Each row was made from one path, in order. Every step used is in the known rows, and no mark comes twice. Write each row's path.
Known rows:
pomif, pemu, zotazo: [ 10.1  -4.2  -7.8  -8.4  -3.4   4.9   3.0 -13.3   2.4  -3.8 -23.7   6.4
 -13.4   6.8  -4.4   7.8  -5.2  -2.5  -1.9  -6.3  19.2   7.8   1.7]
domo, mono, tinaz, pomif, pemu: [  1.5  14.8 -19.1  -5.4  57.0  -7.9 -41.8  -6.0 -31.9 -22.6 -18.7   3.5
  -7.8 -18.7   3.7   0.4  16.5  -1.5   0.8   5.5  10.0   7.4   3.7]
pomif, domo, mono, tinaz: [ -3.6   6.9  -7.4 -19.7  37.4 -10.2 -54.5  13.3  10.9 -15.4  10.0   3.5
  -3.9 -36.0   4.2   4.7  29.5   8.7 -17.4  10.9   8.4   9.4   6.4]
pemu, pomif, domo, mono, rana: [-11.5  -9.2  19.9 -19.2   5.1  -5.1 -47.3   0.6  19.7  -8.5   5.7   3.0
  -3.9 -10.2 -13.0  -2.6  10.3   7.5 -10.1   1.2  -0.4  14.0  -2.8]
tinaz, pomif: [  1.5  11.5 -12.9   5.5  36.5  -2.0 -10.3   0.8  -9.2 -10.1  -1.3  -2.1
   5.0  -4.6  -3.5  -1.9   1.4  -2.0   5.9   5.4   0.7   1.7   4.0]
rana, pomif, mono: [  3.9  -0.8   6.9 -11.0  -5.6  -4.2 -49.4 -11.7 -13.1 -14.1 -18.2   8.6
   6.6  -1.7 -10.0  -6.6  26.6   1.4 -10.3  -5.5   5.2   5.0  12.2]
mono, domo: [  0.3  -2.3 -10.3  12.0   8.7  -1.6 -27.5  10.6  -0.7  -0.1  19.8   8.0
 -12.1 -13.6   2.1   2.0  19.5   1.2   7.2   2.8   2.0  -5.5   3.0]
domo, mono, rana: [ -5.6   3.9   6.8 -16.9  13.3  -4.2 -22.8 -18.0   1.4 -13.3 -15.9  -7.0
  -5.8  -5.4   2.4  -7.3  -5.4   4.4 -20.8   2.8   0.4   9.5   3.7]
pemu, zotazo: [ 10.8   2.5   1.9 -12.0   6.6   0.0   2.8   0.3  20.8   0.7 -12.7  -0.1
  -9.4   0.1   0.0  -1.4  -5.8  -0.3 -10.2   2.7   9.0   4.7   7.7]
domo, mono, tinaz, pomif: [  1.3  19.5 -12.3  -7.1  63.5 -11.5 -42.4   4.0 -20.0 -19.6  -9.7  -1.1
  -4.0 -23.7   7.2  -6.3  17.2   0.3  -4.3  11.9   1.8   4.7   7.5]
rana, pomif, pemu: [  0.1  -9.1 -10.6   3.6 -15.9   1.6 -24.3 -13.5 -23.6  -8.9 -15.8  13.3
   1.7   5.4 -10.4   2.4  16.4  -5.1   4.4 -12.0  13.5  -1.2   6.7]
rana, pomif: [ -0.3  -3.4  -1.5   1.2  -7.4  -2.9 -24.9  -1.1  -9.4  -5.0  -5.3   7.2
   6.0  -0.5  -6.3  -5.6  16.8  -3.1  -2.2  -4.3   3.5  -4.2  11.2]
tinaz, domo, mono, pemu, zotazo: [  6.5   1.7 -13.2 -28.7  52.9  -1.1 -12.5  -4.3  23.8 -25.8 -12.0 -16.6
 -12.9 -26.7   4.0  16.0   8.9   5.3  -2.5  10.1  17.6  19.2   0.9]
domo, mono: [ -1.5   8.3   2.5 -16.8  25.3  -5.7  -7.0  -8.1   3.4 -10.7  -7.3  -4.5
  -7.6  -5.3   8.1   4.4   2.9   0.4 -15.0   6.1   5.9   5.0  -0.6]
domo, mono, rana, pomif: [ -5.8   0.9   5.3 -16.0   7.2  -6.5 -43.0 -18.8  -6.1 -17.6 -20.7  -1.3
  -0.6  -6.1  -2.9 -12.4   8.1   1.9 -22.7  -0.5   3.0   6.1  12.8]
pemu, pomif, rana: [ -2.5 -10.1  27.1  -2.8 -21.0  -0.5 -26.5  -4.9  -6.2   1.5 -18.5   5.4
   4.2  10.8 -14.4  -8.9  -0.2   2.5   3.5  -6.3  -3.5   6.9  -3.5]
pemu, mono, tinaz: [  2.1  -0.5   9.5  23.3 -11.0  -0.1 -32.3  11.6 -27.6   7.1  19.7  12.6
  -9.1  -4.6  -9.9 -15.5   8.5   0.4  18.3  -1.5 -18.5  -4.3  -0.4]
tinaz, domo, mono, pemu: [ -1.4   0.2 -14.8 -20.3  47.8  -1.1 -14.9  -4.4   8.3 -26.6  -3.1 -16.5
  -5.9 -26.6   3.6  16.6  12.9   5.5   5.3   8.2  11.1  15.7  -4.6]
tinaz, domo, mono, rana, pomif: [ -7.6   1.5  -7.7  -7.9  31.2  -4.3 -54.1  -8.8 -11.0 -27.0  -8.8 -11.2
   3.8 -26.2  -8.4  -7.4  25.2   3.6 -16.3   8.4   4.0   9.5   8.0]
rana, pomif, domo, mono: [ -4.7   1.3  -5.0 -20.6  19.6  -8.7 -52.4   1.3  13.8 -18.4   4.8   6.4
   3.1 -21.2  -4.0   5.6  32.8   3.6 -22.6   4.3  14.6   5.4  13.1]
tinaz, pomif, domo: [ -1.6   9.6 -18.0  -2.3  42.6  -3.2 -32.5  10.1  11.1 -14.8  14.8   0.8
   8.0 -20.7  -7.9   6.4  15.1   4.5  -2.4   8.8   7.4   7.3   6.4]
tinaz, domo, mono: [ -3.8   8.1 -10.7  -9.2  48.0  -3.5 -21.6   0.8  -2.9 -20.7   2.5 -14.2
  -2.7 -25.7   1.6   7.0  20.1   2.5  -9.7  14.5   7.0   8.7  -4.0]
pemu, mono, pomif: [  0.3  -5.7  15.7  22.8 -14.3   1.7 -34.7   0.6 -18.4   2.0  18.8  15.7
 -11.0   2.4 -16.1 -15.6  13.4  -2.2  11.8  -3.7 -14.2  -2.4   3.7]
domo, mono, rana, pomif, pemu, zotazo: [  2.3  -1.8  -0.4 -22.3   5.0  -2.9 -41.1 -28.6  -3.3 -20.1 -38.4   3.5
 -11.4  -0.8  -6.0  -6.5   3.5   0.3 -24.7  -4.7  17.8  12.2  14.6]

Which path is each row?
[  4.4   5.2  -4.6  -3.5  30.4  -4.2 -66.0   6.3 -24.9 -19.8  -7.8  -1.7
   3.7 -32.1  -6.8  -7.0  38.7   7.9   0.2   7.3  -1.4  12.3   3.2] => pomif, mono, tinaz, domo
[ -3.4  -5.4  -7.0  -6.6  -1.5  -4.0 -46.7   8.0  11.1  -9.6  11.1  10.1
   9.3 -17.1 -10.8   2.3  30.9   3.3 -10.4  -0.6   9.9   1.5  13.7] => rana, pomif, domo
[  3.6   1.1  -6.1  -1.9  19.8  -6.7 -84.4   4.4 -31.3 -22.8 -12.0   6.0
   9.8 -30.2 -12.5 -12.1  51.6   3.9  -1.9   2.5   2.0   6.6  14.1] => rana, pomif, mono, tinaz, domo
[ -4.7  -8.0   3.3   1.0 -20.5  -0.8 -39.8 -12.0 -10.0  -7.5 -14.2   3.9
   8.0  -0.9 -12.2 -18.4   6.5   1.7  -8.5  -7.3  -3.0   1.2  15.0] => mono, rana, pomif
[ -7.7  -9.9  -1.4  -6.3 -15.1  -1.9 -59.6  -3.7   8.4 -11.7   0.3   6.4
  10.3 -15.6 -15.9 -10.9  18.7   7.6 -15.7  -4.0   2.8   6.5  17.3] => mono, rana, pomif, domo
[  0.9  -4.4   4.0  29.1 -11.5   2.5 -30.1   9.8 -12.5   7.6  38.0  14.8
 -19.3  -2.1 -10.4  -4.4  13.0   0.0  18.8  -0.4 -12.2  -7.7  -2.8] => pemu, mono, domo
[ 14.5  -7.0   4.4 -30.6  -1.2  -1.7 -40.4 -16.6  13.7 -19.1 -33.3   6.5
  -3.7  -2.8  -7.9   1.7  15.7   4.1  -2.7  -9.8  16.1  15.9  17.1] => rana, pomif, mono, pemu, zotazo
[  0.0  -0.1  -0.8  28.9   8.9   1.1 -44.8  18.3 -32.6  -1.8  27.4   4.4
  -5.6 -21.5 -14.6 -12.5  23.5   2.1  21.3   5.7 -17.2  -0.9  -3.1] => pemu, mono, tinaz, domo
[  2.9  12.3 -16.1  10.9  42.4  -6.3 -39.5  13.5 -25.8  -9.9  -2.4   3.8
   4.1 -20.5  -1.0 -11.4  16.3  -0.2  11.8   6.5  -4.5  -0.1   9.4] => mono, tinaz, pomif
[  9.3  16.7 -17.7 -14.1  61.9  -8.0 -40.1  -5.8 -16.7 -22.1 -28.1   3.5
 -14.4 -18.4   4.0  -0.6  12.6  -1.6  -6.6   7.5  16.6  10.8   9.2] => domo, mono, tinaz, pomif, pemu, zotazo
[  5.3  -4.1  -7.3 -39.1  24.0  -6.5 -44.3  -3.0  39.4 -23.0 -10.1   4.1
  -7.2 -22.6  -1.9  13.3  22.8   6.4 -16.7   0.8  25.0  15.3  18.2] => rana, pomif, domo, mono, pemu, zotazo
[ -4.1  -7.2  -0.3 -18.1  39.3  -1.3 -20.1   0.0   7.3 -21.1  -1.7 -12.1
  -7.5 -19.2  -4.3  13.3  13.6   3.5  16.0   4.6   5.8  16.1 -10.4] => tinaz, domo, mono, pemu, pomif
[  0.8  -1.5  14.1 -13.0 -10.8   0.0 -42.6 -21.3  -6.0 -12.7 -23.2  -0.9
   2.5  -1.3  -9.7 -12.6   2.2   9.1 -14.8  -4.9  -3.4  15.1   5.2] => pomif, mono, rana
[  6.1  12.3 -12.7   3.2  45.2  -4.7 -57.0  -0.7 -13.6 -19.3   1.4   5.7
  -4.0 -16.1  -5.5  -1.0  26.5   3.7   3.7   6.2   4.2   6.7   7.1] => tinaz, pomif, mono, domo
[ -0.7   2.6 -15.8  11.1  31.8  -3.1 -43.6  19.8 -22.6 -10.8   7.4  -3.4
   3.7 -35.0  -2.8  -6.8  31.2   3.3  10.3   9.9  -3.6   2.0   2.5] => mono, tinaz, domo
[  2.9  11.7  -6.0   0.7  27.5  -2.0 -30.2  -9.8 -14.1 -15.7 -22.3  -2.4
  11.1  -4.0  -8.0  -5.9  -0.1   3.6  -5.4   3.8   4.8   8.1   8.7] => tinaz, pomif, rana
[ -3.0  16.4 -16.3 -16.1  63.3  -7.8 -38.1   3.6  13.6 -23.4   8.3  -3.0
   1.9 -24.9  -1.1   9.8  17.0   5.0 -14.2  13.8  12.0  11.4   6.0] => tinaz, pomif, domo, mono
[  2.3  10.1  -0.5  -6.7  27.1  -2.0 -49.6 -18.2 -14.5 -21.6 -22.3  -3.0
   7.2  -5.3 -12.5 -12.8   3.4   6.2  -7.4   1.1  -2.3  15.2   9.0] => tinaz, pomif, mono, rana
[ -6.1  12.7 -12.9 -15.8  53.2  -6.6 -50.7  -4.4  12.4 -25.9   1.2  -5.0
   3.1 -25.1  -5.9   0.1  10.2   8.4 -18.9  11.1   7.7  15.2   9.3] => tinaz, pomif, domo, mono, rana
[  1.5  -5.6  22.1  17.9 -22.5   1.7 -52.6  -9.0 -22.6  -3.2   0.1  15.3
  -5.1   2.9 -20.3 -19.2  12.3   2.6   1.8  -5.1 -10.8   3.4   7.7] => pemu, mono, pomif, rana
[ -5.0   5.2  -3.8 -24.3  29.8  -6.5 -30.3   3.0  25.5 -14.8  10.7  -1.1
  -3.7 -22.6   2.7  12.3  17.8   7.7 -22.4   9.3  12.6  10.9   2.0] => pomif, domo, mono
[  0.0  -9.2 -11.9  27.1  -6.9   2.7 -61.9   1.9 -50.4 -11.3   6.8  16.1
  -2.3 -13.7 -22.7  -7.5  37.3  -3.2  21.7  -6.9  -0.5  -1.7   3.6] => rana, pomif, pemu, mono, tinaz, domo
[  2.6   2.3 -18.2  31.7  18.6   4.4 -34.5  -3.3 -33.9  -7.7  18.2  15.9
 -15.7   0.2 -15.8   3.1  11.1  -3.6  27.6  -3.2   0.9  -1.6  -3.0] => tinaz, pomif, pemu, mono, domo
[ -4.3   5.2  -8.6  -5.6  52.6  -5.6 -47.7   1.1  -8.6 -26.1   0.8  -6.8
  -4.6 -32.1  -2.3  -1.3  36.7   1.2 -10.2  13.7   6.6   9.1   4.3] => tinaz, domo, mono, pomif
[ -3.1 -20.7   8.3 -18.5  -5.7   1.6 -17.9   7.1  31.2  -4.9   9.3   5.2
  -3.8  -7.1 -11.0  14.4   4.7   7.1  24.3  -8.9   4.7  14.6  -5.7] => mono, pemu, pomif, domo
[  7.7  -6.1   4.8 -25.7   1.3   1.2 -19.2 -17.5   8.4 -16.3 -21.2  -0.9
  -3.7  -2.3  -1.9  10.1   2.5   8.5   7.4  -8.6   6.9  18.6   0.3] => pomif, mono, pemu
[ -0.8   5.0  10.7 -16.9  22.5  -7.9 -53.8 -17.5  -8.0 -21.6 -28.0   3.2
  -4.1 -12.5   0.2  -8.5  19.3   3.9 -25.4   4.2   8.9  11.3  12.4] => domo, mono, pomif, rana
[ -7.4  -3.0 -15.1  -6.2  24.7  -0.6 -53.5 -18.9 -22.7 -30.1 -17.6  -6.4
   0.1 -21.1 -11.4  -1.0  24.9   2.1 -11.1   2.1  12.5  12.3   4.4] => tinaz, domo, mono, rana, pomif, pemu
[ -7.7   4.1  -6.9  -8.8  37.0  -2.1 -35.9  -8.1  -4.3 -23.1  -5.1 -16.6
  -0.8 -25.5  -3.7  -3.2  12.8   6.0 -14.8  11.5   1.9  12.7  -0.2] => tinaz, domo, mono, rana
[ -6.0 -11.3  12.8  12.9 -33.1   2.1 -59.6  -2.9  -4.7  -2.6  20.5  13.1
   0.5  -4.1 -26.2 -16.2  12.4   5.8  -1.8  -6.8 -11.4   3.0   9.9] => pemu, mono, rana, pomif, domo
[ -2.4  -2.7  -8.1 -35.0  29.6  -4.2 -24.0  -2.2  37.0 -20.6   4.7  -3.1
  -7.1 -24.0   4.5  22.4  10.4  10.8  -7.7   3.0  16.9  18.1   1.4] => pomif, domo, mono, pemu
[ 16.4   7.8  -7.1 -26.4  43.1  -0.9 -26.4 -14.6  13.9 -24.2 -30.0  -3.1
  -5.1  -6.6  -5.1   6.2  -0.5   5.7   5.2  -0.4  13.5  21.9  10.0] => tinaz, pomif, mono, pemu, zotazo
[  5.0   0.9   0.3  -2.7  10.2  -3.1 -51.2  -1.9  -4.9 -10.4   2.9   8.7
 -10.3 -13.2  -2.4   1.1  28.3   6.0  -2.1   1.1   3.7   5.6   3.4] => pomif, mono, domo
[  4.2  -2.7  -1.3  -1.3   1.3  -5.6 -71.0  -3.0 -13.8 -14.2  -2.4  15.1
  -2.7 -12.4  -8.7  -4.8  42.1   2.1  -4.1  -3.2   6.6   0.4  14.3] => rana, pomif, mono, domo
[ -1.8  -8.8  14.2 -26.9  15.9  -3.3  -5.0  -9.2  14.6 -11.2 -13.0  -2.1
 -13.7   1.9   1.7  10.8  -4.6   1.8  13.4  -4.8   4.8  13.5  -7.8] => domo, mono, pemu, pomif
[  8.9  -7.2  -9.1  -6.2 -10.4   1.6 -21.9 -13.2  -7.0  -8.4 -26.5  13.1
  -5.7   5.6 -10.4   1.2  12.3  -5.2  -4.0  -9.7  20.8   2.8  12.7] => rana, pomif, pemu, zotazo
